Every row comes from one small tree of marks. The marks that hang from a mark follow it in brackets, in the order of their numbers. Every link used is in the known rows. Which tree was each row made from?
In the rows, zero is written as 128.
Known rows
j_557(j_830(j_451 j_862(j_340(j_420)))): [183 149  85 120 132 150 152 162 164 188 128 132 152  95  92  23 167 126
 148 183 128 101 180 121 142  85  91 174  73 127]
j_418(j_340(j_420 j_557) j_827): [159 146 151 132 117 148 116 135 153 117 133 131 122 113 142 135 116 119
 137 159 114 169 124 138 181  97 127 127 116 141]
j_283(j_109(j_754(j_340(j_862)))): [124 140 124 143 153 129 167 162 104 162 201 112  97 134 172  59 175 138
  97  94 149 198 183 109 133 113 120 127  87  68]
j_557(j_830(j_451(j_340(j_420)))): [177 177 156 134 128 150 164 155 165 163 123 112 114 131 120  46 138 151
 119 174 138 152 172 137 129  62 113 145  95 145]
j_557(j_830(j_862(j_340(j_420)))): [163 144  78 115 146 138 153 123 168 158 129 107 171 117 101  47 149 143
 169 172 127 114 166 111 152  94 103 191  83 116]
j_340(j_420 j_557 j_862): [131 173 151  80 143 105  95 128 107 138 152 156  69 131 159 133 134 147
 157 150  87 171 125 115 156  97 166 111 118 123]
j_418(j_340(j_420 j_557(j_830) j_862)): [184 183 163  89 133  90  89 125 119 100 132 144 104 162 130  99 113 139
 135 136  92 169 139 111 205  76 134 129 137 142]
j_283(j_109(j_754(j_340))): [129 119 106 165 156 146 201 158 118 167 194  90 116 105 160  51 168 141
 102 117 173 186 187 123 115 123 119 138  81  80]
j_109(j_754(j_340(j_557(j_830) j_862))): [161 161 156 121 143 100 105 191 101 118 198 163  97 147 158  49 136 162
 122 127 112 235 158 114 163  95 114 137 115 102]
j_830(j_451 j_862(j_340(j_418 j_420 j_557))): [159 151  86 104 116 152 113 185 141 162 113 145 139 100  88 109 199 108
 139 164  98 103 137 131 120  94 139 108  89 162]
j_754(j_340(j_418 j_420 j_557 j_862)): [116 173 179 105 137 100 105 160  93 108 149 128  94 143 140 155 173 149
 114 123  81 182 116 123 155  87 170  75 120 118]
j_788(j_754): [114 104  90 138 144 146 164  74 103 112 152  90  93 130 162  80 163 150
 176 128 139 125 115 133 110 146 141 115 120 110]
j_827(j_418): [145 113  88 162 156 184 180 101 130 151 195 100 108 131 152  94 116 148
 138 141 158 144 143 151  94 147 118 117 101  98]
j_557(j_830(j_451(j_340(j_420)) j_862)): [200 171 124 121 114 165 164 169 161 191 128 102 144 121 102  47 163 141
 125 180 120 133 168 144 127  65  96 156  85 157]
j_603(j_827(j_418(j_340(j_420 j_557(j_830))))): [221 154 152 135 140 144 123 117 153 140 134 127 120 183  99  76 104 114
 111 180 116 151 137 143 148 114 141 112 154 161]
j_418(j_340): [140 126  96 154 146 154 173  92 111 118 160  89 132 110 141 102 117 124
 145 117 141 124 134 144 128 116 123 117 111 130]
j_830(j_451 j_557 j_862): [140  93  42 145 150 169 195 154  88 199 189  92 122  83 125  94 181 108
 124 155 119  94 174 144  65 115  90 126  65 123]
j_827(j_418(j_340)): [174 120  95 170 147 187 180 101 133 137 180  91 140 142 141  95 103 121
 123 121 154 130 138 154 124 140 111 104 122 113]
j_788(j_754(j_340(j_418(j_827) j_420 j_557))): [126 123 176 141 109 135 117 150 128  85 120 105 106 147 145 138 200 146
 127 139 106 185  96 139 165 118 152  84 127 120]
j_451(j_340(j_420 j_557 j_862)): [144 202 180  90 130 117 100 143 148 132 127 140  97 166 155 128 128 156
 146 158  80 178 126 110 150  70 179 108 124 142]
j_340(j_420 j_862): [114 167 138  93 150 124 134 106 116 147 152 129  92 120 168 111 147 147
 153 136 104 154 136 123 143 104 140 122  97 101]
j_827(j_418(j_340(j_420 j_557(j_830) j_862))): [216 176 163 107 137 124  98 133 143 123 154 144 108 194 128  94  99 131
 117 142 106 176 141 124 199  97 123 114 147 126]
j_754(j_340(j_418 j_862)): [ 98 143 135 146 146 131 147 133  76  97 175 100 109 141 146 131 175 152
 109  78 116 163 126 137 114 111 134  81 101  96]
j_788(j_754(j_340(j_557(j_830) j_862))): [151 135 160 128 135  86 100 127  82  90 172 126  68 181 141  64 153 169
 151 124 102 189 125  99 173 105 154 108 149 108]
j_671(j_603(j_827)): [117 128 107 167 157 137 171  70  84 160 133 120 100 121 147  83 168 134
 141 149 125 111 110 125  84 105 164 103 108 138]
j_671(j_603(j_827(j_418(j_340)))): [179 128 114 195 147 170 186  80 107 164 135 107 134 163 136  75 141 109
 108 141 132 107 113 135 107 120 153  76 134 138]
j_283(j_109(j_754(j_340(j_418 j_420 j_862)))): [118 172 146 111 147 120 156 177 116 146 149 105 116 144 160  92 222 136
  67  85 134 194 166 128 147 104 127 102  85  83]
j_862(j_340): [108 124  81 156 161 150 161 101 145 129 155 112 132 112 137  71 125 146
 173 137 152 117 149 111 107 119 137 142  91 100]
j_671(j_603(j_827(j_418))): [153 118 108 184 156 169 183  78 104 179 152 118 102 154 147  77 152 135
 122 154 137 118 115 138  79 127 157  93 119 124]

Which tree is each row?
[103 154 103 123 151 139 154 113 156 115 104 106 150 128 125 106 173 138
 145 129 134 112 130 129 120 110 138 118  89 110]
j_862(j_340(j_418 j_420))
[115 142 125 174 116 192 153 130 161  84 138  83 145 160 137 143 156 152
 108 102 144 162 118 166  95 109 102 117  91 131]
j_451(j_340(j_418(j_827)))
[189 122 107 159 140 170 142 121 127 126 181 116 118 150 133 115  91 122
 131 142 135 148 130 141 135 135 139  95 143 136]
j_827(j_418(j_340(j_557)))
[133 125 114 148 144 133 154 183 100 122 177 104 102 133 135 105 193 138
  80 101 151 202 156 131 111 120 140 106 102 112]
j_283(j_109(j_754(j_340(j_418 j_557))))
[181 164 163 127 132 110 100 225  93 148 195 186  75 123 148  27 149 142
 101 137 113 227 175 122 154  87 105 122 106 117]
j_109(j_754(j_340(j_557(j_830(j_451)) j_862)))
[245 143 110 117 126 157 134 145 153 154 154 105 159 151  96  89 115 122
 128 176 111 147 145 140 180 106 106 143 136 152]
j_827(j_418(j_340(j_420 j_557(j_830(j_862)))))
[130 124  57 122 149 152 179 175 138 181 114  97 169 108  97 103 226  95
 110 151 111  68 169 134  89  98 104 111  61 123]
j_830(j_451 j_557 j_862(j_340(j_418 j_420)))
[208 159 151 119 121 120 120 154 127 140 131 147 100 113 105  68 122 118
 120 167 118 149 156 130 177  74 118 127 123 162]
j_418(j_340(j_420 j_557(j_830(j_451))))
[113 198 157 104 132 138 132 129 145 109 108 101 126 175 148 141 177 152
 117 106  96 152 119 141 121  82 146  86 103 132]
j_451(j_340(j_418 j_420 j_862))
[147 178 159 117 131 133 132 141 162 140 122 118 110 139 141 125 119 157
 156 182 106 165 132 124 134  78 178 119 118 157]
j_451(j_340(j_420 j_557))
[158 171 172 110 115 133  81 140 140 110 139 156 110 142 155 145 122 118
 132 135  91 179 118 125 196  91 129 112 120 132]
j_418(j_340(j_420 j_557 j_862) j_827)
[126 179 160 106 152 122 150 174 121 167 166 140 119 109 190  66 166 147
 125 133 102 206 158 122 159 101 128 116  86  81]
j_109(j_754(j_340(j_420 j_862)))
[105 135 126 132 128 165 145 120 146 106 130 103 125 116 147 147 180 140
 117 123 134 159 115 167 125 119 100 122  80 113]
j_340(j_418(j_827) j_420)
[122 126 149 136 142 122 181 108 113 143 135  79 109 115 160  75 179 155
 159 154 121 150 128 121 153 118 163 101 118  97]
j_788(j_754(j_340(j_420)))
[136 140 132 152 124 162 123 114 122  99 167 124 125 141 158 118 124 121
 126  93 123 159 129 140 158 112  91 120 102 107]
j_418(j_340(j_862) j_827)
[105 104 113 160 137 141 174 108  85  88 148  62 114 141 143 101 202 152
 133  95 133 139 107 144 108 139 147  75 121 105]
j_788(j_754(j_340(j_418)))
[152 174 164 134 107 142  70 151 151  49 142 134 107 218 123 139 139 167
  96  98 112 203 117 140 140  82 103 128 123 144]
j_451(j_340(j_418(j_827) j_557(j_830) j_862))
[120 129 102 166 143 163 189 162 119 134 140  76 125 150 125 120 186 123
  79 118 130 115 157 155  44  92 113  79  81 140]
j_830(j_451(j_340(j_418)) j_557)
[129 153 123 114 147 120 121 129 161 139 123 145 116 112 132  96 124 142
 179 179 117 137 141  99 149  99 175 139 111 123]
j_862(j_340(j_420 j_557))
[225 127  84 133 113 149 122 166  98 148 168 133 124 109  81  69 130 106
 127 152 118 126 153 141 145  87  95 140 117 177]
j_418(j_340(j_557(j_830(j_451 j_862))))
[176 119 102 177 147 191 171  92 125 152 164  94 135 164 122  82 115 104
 115 136 137 115 130 159  90 149 128  87 133 137]
j_603(j_827(j_418(j_340)))
[167 189 187  92 144  88 101 196 123 138 166 166 100 138 161  54 147 163
 121 153  97 237 160 110 192  79 124 137 109 105]
j_109(j_754(j_340(j_420 j_557(j_830) j_862)))
[117 147 135 128 127 147 100 148 179  91 108 142 135 134 122 141 158 135
 138 145 121 155 120 129 147 107 135 125  96 125]
j_862(j_340(j_418(j_827) j_420 j_557))
[114 114 147 172 125 153 124 164 113  82 173 110 112 125 129 156 156 150
 106 120 124 196 112 151 126 114 126 101 103 121]
j_754(j_340(j_418(j_827) j_557))
